Known rows, with every step that occurs
nubu/mafab/dinobof/veso: [-2.03  2.98 -2.98  1.49 -2.74 -2.39  3.72  3.08  1.86  0.42 -2.52 -4.32
  1.15  4.59  1.30  1.93 -0.83  1.85 -2.08 -2.27  2.85  1.17]
veso/nubu: [ 0.06  1.66  1.55  2.06 -1.38  0.03 -2.53  3.47 -0.06  0.39 -1.57 -1.94
  0.29  4.17 -2.48  1.45 -1.32  2.07 -2.40 -0.57  0.31  0.63]
zali/veso/nubu/mafab: [-0.26  0.43 -0.84  0.66 -1.11 -0.42 -1.99 -0.48  0.28  0.78 -1.15 -1.71
 -0.17  1.37 -0.30  2.49 -1.67  1.77 -2.90 -1.28  0.10  1.71]
mafab/tido: [-1.19  3.42 -0.37  0.53 -2.62 -1.35  4.36  2.00  1.44 -0.45 -1.76 -2.99
  0.10  3.33  0.47  0.73 -1.86  0.74 -2.69 -0.81  0.57  0.74]
nubu/mafab: [-1.52  2.41 -2.50  0.50 -2.80 -1.08  3.17  0.67  1.25  0.88 -2.11 -2.95
  0.96  1.72  0.66  1.68 -0.97  1.47 -2.40 -1.90  1.08  1.61]
dinobof/veso/tido/mafab: [-1.54  2.60  1.26  0.11 -2.27  1.26  2.69  3.35 -0.78  1.22 -1.33 -3.16
  2.60  6.88 -0.59  0.73 -0.86  2.28 -2.82 -1.15  0.03  1.23]
nubu/mafab/tido/veso/dinobof: [-2.67  5.48 -1.48  0.47 -3.88 -1.39  3.92  1.44  0.17  0.09 -2.33 -2.94
  0.66  3.10  0.83  1.03 -1.17 -0.06 -2.36 -0.48  0.77  2.41]
tido/veso/nubu: [-0.68  3.77  0.87  2.38 -2.91 -0.76 -3.49  3.56 -0.73  0.99 -1.90 -1.01
  0.35  4.09 -2.71  1.24 -1.53  1.30 -2.06  0.82 -0.11  0.44]
movom/veso: [-1.25 -0.93 -1.34  0.44 -2.71 -0.78 -0.60  2.75  2.87  0.98 -1.93 -1.68
  1.54  1.95  0.10  1.42 -0.89  2.84 -2.49 -1.43 -0.35  0.62]
nubu/veso: [ 0.26  2.20 -1.55  0.05 -1.15 -0.05  0.81  2.20  0.53  2.01 -1.66 -2.78
  0.32  5.54 -0.29  1.24 -2.18  2.54 -2.52 -0.50 -0.54  0.94]
zali/veso/dinobof: [ 0.10  0.68  0.76 -1.87 -1.17 -0.19 -4.31 -1.01  0.06  1.44 -0.60 -0.65
  0.45  1.22  0.23  1.44 -2.11  3.05 -3.49 -1.30 -1.69  2.46]
dinobof/veso: [-0.96  2.24 -1.21  0.75 -2.13 -0.86  2.14  4.27  0.72  0.96 -1.76 -2.32
  1.63  6.75 -0.21  0.63 -1.30  1.90 -2.33 -1.53  0.00  0.50]
veso/dinobof: [-0.52  2.63  1.95 -1.09 -1.99  0.16 -2.98  2.12 -0.21  1.13 -1.30 -1.47
  1.15  3.59 -0.91  0.63 -1.39  2.94 -3.00 -1.06 -1.12  2.35]
movom/mafab: [ 0.01  1.30 -0.76  1.59 -2.20 -1.46  0.77  3.94  1.54  1.68 -1.24 -2.26
 -0.26  3.05 -3.48  1.51 -1.37  4.21 -2.54 -0.88  0.25  0.43]
zali/veso/tido/mafab: [-0.34  0.51  1.31 -1.41 -1.43  1.17 -1.18 -2.15 -0.32  1.49 -0.36 -1.86
  1.26  0.62  0.17  1.90 -1.83  2.99 -3.63 -0.89 -0.78  1.79]
dinobof/veso/nubu: [-0.65  2.04  0.47  2.15 -1.50 -0.17 -0.04  5.72 -0.22  0.54 -1.80 -2.36
  1.22  7.85 -1.87  0.88 -1.06  1.64 -2.18 -1.03  0.27  0.49]
zali/veso/nubu/mafab/movom: [-0.07 -0.33 -2.50  1.24 -0.69 -0.38 -1.20 -0.20  0.20  0.63 -1.14 -1.95
  0.38  1.81 -0.22  2.51 -1.66  1.69 -2.98 -0.88  0.07  1.87]
zali/veso/tido/mafab/nubu: [-0.71  1.03  1.78 -1.40 -1.83  0.63 -0.68 -2.89  0.45  1.91 -0.36 -1.72
  1.19  0.58  0.66  1.86 -2.17  3.36 -3.61 -0.74  0.54  1.54]
nubu/veso/tido/mafab: [-0.30  2.61  0.81 -0.54 -1.28  2.03  1.36  1.21 -0.78  2.23 -1.17 -3.61
  1.34  5.59 -0.69  1.32 -1.77  2.94 -2.96 -0.06 -0.56  1.74]
mafab/movom/veso: [-0.74 -1.70 -4.29  1.54 -1.94 -0.86  1.24  2.87  2.33  0.61 -1.80 -2.19
  2.38  2.98  0.22  1.39 -1.03  2.67 -2.71 -0.59 -0.18  0.96]
tido/mafab/dinobof/veso: [-0.93  1.24  1.60  1.04 -2.76 -0.23 -0.08  4.87  0.38 -0.39 -1.23 -3.54
  1.50  3.60 -0.85  0.79 -1.29  2.89 -2.39 -1.68  1.50 -0.52]
movom/mafab/dinobof/veso: [-0.51  1.82 -1.20  2.48 -2.11 -2.75  1.52  6.37  2.20  1.29 -1.58 -3.65
  0.01  5.73 -2.76  1.78 -1.29  4.53 -2.25 -1.25  1.81 -0.01]
movom/veso/nubu: [-0.91 -1.08  0.36  1.82 -2.08 -0.12 -2.72  4.15  1.91  0.57 -1.91 -1.66
  1.19  3.05 -1.52  1.76 -0.66  2.62 -2.35 -0.96 -0.15  0.63]

Rows
[-1.52  4.28 -0.50  2.96 -3.27 -1.67 -1.97  3.49 -0.13  0.68 -2.42 -2.32
  0.30  3.70 -1.59  1.92 -1.20  1.11 -1.84  0.30  1.76  0.87] | tido/veso/nubu/mafab/dinobof
[-1.32  1.45 -4.98  1.38 -2.30 -1.05  4.56  1.02  1.10  0.49 -2.13 -3.33
  1.76  2.47  0.86  1.73 -0.96  1.44 -2.58 -1.19  1.19  1.82] | nubu/mafab/movom
[-1.45  2.45 -0.83  2.23 -1.91 -0.31  1.90  5.09 -0.08  0.43 -2.14 -2.94
  1.36  7.44 -1.13  1.30 -0.69  1.05 -2.05 -1.51  1.00  1.06] | dinobof/veso/nubu/mafab
[-0.67  3.83  1.39 -0.72 -1.86 -0.78 -0.92  0.96  1.34  2.62 -1.42 -2.05
  0.51  5.49  0.19  0.82 -2.49  3.63 -2.74 -0.09  1.54  1.44] | mafab/nubu/veso/dinobof
[-1.71 -0.67 -1.02  1.96 -2.43 -0.32 -0.82  3.58  2.07  0.51 -2.30 -2.32
  1.29  2.49 -0.83  2.07 -0.29  2.06 -2.20 -1.40  0.53  1.22] | movom/veso/nubu/mafab
[-0.89  3.86  0.23  3.10 -2.99 -1.83  1.89  5.46  0.65  0.55 -1.57 -2.51
 -1.03  4.64 -4.17  1.31 -1.58  2.21 -2.26  0.76  0.53  0.38] | movom/mafab/tido/veso/nubu
[-2.19  0.35 -5.00  1.14 -2.39 -0.50  4.95  0.60  1.90  1.03 -2.37 -3.56
  2.73  2.90  1.34  2.19 -0.30  1.91 -2.77 -1.06  1.01  2.64] | nubu/mafab/movom/veso/tido
[-0.11  1.60 -0.72  2.27 -2.15 -2.69  0.19  4.71  2.45  1.29 -1.48 -3.39
 -0.58  3.07 -2.98  2.13 -1.45  4.84 -2.43 -1.06  1.83  0.09] | movom/mafab/dinobof
[-1.16  2.43  2.51  0.12 -2.39  0.86  0.61  1.02 -0.03  0.87 -1.21 -3.88
  1.81  2.61 -0.53  1.67 -1.12  3.47 -3.09 -0.78  1.39  1.33] | veso/tido/mafab/dinobof
[-0.77 -2.08 -1.06  1.02 -2.58  1.03 -0.02  3.55  0.81 -0.28 -1.04 -2.38
  2.57  1.09 -1.00  0.76 -1.03  2.82 -2.77 -0.79 -0.44  0.12] | tido/mafab/movom/veso
[-1.02  2.39 -0.08  2.78 -1.87 -1.16 -0.44  3.25  0.69 -0.07 -2.17 -3.64
  0.21  3.56 -1.12  2.37 -0.91  1.87 -2.15 -1.23  2.54  1.14] | veso/nubu/mafab/dinobof
[-1.40  5.00  0.70  2.26 -3.19 -1.26  1.29  3.59 -0.12 -0.47 -2.02 -2.21
 -0.14  4.60 -1.29  0.85 -1.78 -0.14 -2.22  0.85  0.49  0.60] | mafab/tido/veso/nubu
[-1.74  0.11 -0.52 -0.06 -2.48  0.10  0.69  1.18  2.32  1.84 -1.95 -2.28
  2.27  2.99  0.49  1.86 -0.57  3.17 -2.95 -0.98 -0.17  1.88] | movom/veso/tido
[-1.81  5.57  0.93  0.19 -3.58 -1.15  1.20  2.65 -0.22  0.03 -1.84 -1.97
  0.39  4.05 -0.29  0.26 -1.89  0.44 -2.59  0.49 -0.44  1.70] | mafab/tido/veso/dinobof
[-0.96  4.19  0.53 -0.15 -1.82 -0.68  2.19 -0.49  1.79  3.20 -1.61 -2.88
  0.86  5.74  0.75  1.47 -2.35  3.52 -2.81  0.15  2.38  1.31] | mafab/nubu/veso/tido
[-1.89  3.16  1.88  0.15 -2.63  0.69  3.02  2.67  0.08  1.56 -1.34 -2.96
  2.60  6.74 -0.19  0.64 -1.14  2.65 -2.79 -0.94  1.47  0.90] | dinobof/veso/tido/mafab/nubu
[-0.78  2.37  0.28  2.65 -1.62 -1.86 -0.66  5.81  1.07  0.08 -2.07 -3.64
  0.75  6.99 -0.97  1.61 -1.23  2.60 -2.13 -1.24  2.33  0.15] | mafab/dinobof/veso/nubu
[-1.46  3.26 -0.34  0.31 -1.91  0.09  3.27  2.79  0.17  1.77 -1.82 -2.97
  2.35  7.90  0.11  1.02 -0.95  2.16 -2.78 -1.05  0.19  1.74] | dinobof/veso/tido
[-1.87  3.32 -0.81  2.42 -2.13 -0.61  3.97  5.31 -0.06 -0.27 -2.20 -3.48
  0.98  7.88 -0.66  1.11 -0.86  0.23 -2.08 -1.30  1.19  1.17] | dinobof/veso/nubu/mafab/tido
[-1.65  5.04 -0.59  1.15 -3.72 -1.81  3.16  2.38  0.68 -0.07 -2.02 -2.25
  0.11  3.52  0.02  0.59 -1.99  0.04 -2.36  0.46  0.35  0.61] | mafab/tido/veso
[ 0.52 -0.01  0.43  0.65 -0.72 -0.27 -3.97  0.27  0.18  0.89 -0.82 -1.04
 -0.22  1.68 -1.08  2.09 -2.01  2.35 -3.04 -0.82 -0.58  1.07] | zali/veso/nubu
[-1.10  2.23  2.55 -0.41 -2.35  1.86  1.03  0.49 -0.74  1.21 -1.02 -3.00
  2.11  2.54 -0.85  1.18 -1.08  2.92 -3.19 -0.72  0.05  1.60] | veso/tido/mafab
[-0.55  2.22  0.23  1.58 -2.72 -2.43  1.21  2.90  2.79  2.20 -1.22 -2.05
 -0.32  3.04 -2.82  1.50 -1.87  4.76 -2.53 -0.60  2.35 -0.04] | movom/mafab/nubu
[-0.38  2.79  0.89 -0.11 -1.30  1.23  1.02  1.66 -0.27  1.94 -1.33 -4.32
  1.17  5.53 -0.31  1.71 -1.83  3.40 -2.92 -0.17  0.52  1.54] | nubu/veso/tido/mafab/dinobof
[-0.67  1.19 -0.79  0.73 -1.34 -0.64  0.00 -0.16  0.44  0.09 -1.26 -2.26
 -0.46  1.67  0.13  2.26 -1.81  0.92 -2.94 -1.08  0.36  1.71] | zali/veso/nubu/mafab/tido
[-1.45  3.12 -0.06  2.39 -2.17 -0.48  2.61  3.09  0.36 -0.62 -2.08 -3.41
  0.02  3.93 -1.09  1.67 -1.03  0.32 -2.31 -0.89  1.51  1.48] | veso/nubu/mafab/tido
[-0.24  3.25 -0.77 -0.41 -0.93  0.87  2.07  0.65  0.00  2.80 -1.68 -3.48
  1.02  6.78  0.01  1.60 -1.87  2.81 -2.97 -0.04 -0.45  2.17] | nubu/veso/tido
[-0.28  1.17 -0.31 -1.30 -1.06  0.04 -0.50 -2.81  0.49  2.11 -0.81 -1.72
  0.85  1.68  0.90  2.23 -1.91  2.92 -3.61 -0.90 -0.64  2.33] | zali/veso/tido
[-0.74  1.17  2.61  1.93 -2.34  0.19 -1.55  5.89 -0.26 -0.62 -1.18 -3.52
  1.27  4.27 -1.92  1.00 -1.16  2.73 -2.26 -1.32  1.67 -0.45] | tido/mafab/dinobof/veso/nubu
[-1.01  1.73  2.94  0.19 -3.32  0.07 -0.40  1.51  0.98  0.55 -0.88 -1.97
  1.16  0.86 -0.85  0.50 -1.88  3.16 -2.64 -0.97  2.02 -0.54] | tido/mafab/nubu
[-0.94  2.16 -0.11  2.23 -1.88 -0.20 -0.10  2.72  0.05  0.25 -1.99 -2.75
  0.43  3.46 -1.59  1.92 -0.86  1.35 -2.24 -1.08  1.12  1.39] | veso/nubu/mafab
[-1.05  3.86 -1.03  2.11 -3.39 -2.27  3.23  4.47  1.24  0.84 -1.59 -2.52
 -0.81  3.80 -3.18  1.16 -1.73  2.32 -2.33  0.43  0.46  0.35] | movom/mafab/tido/veso
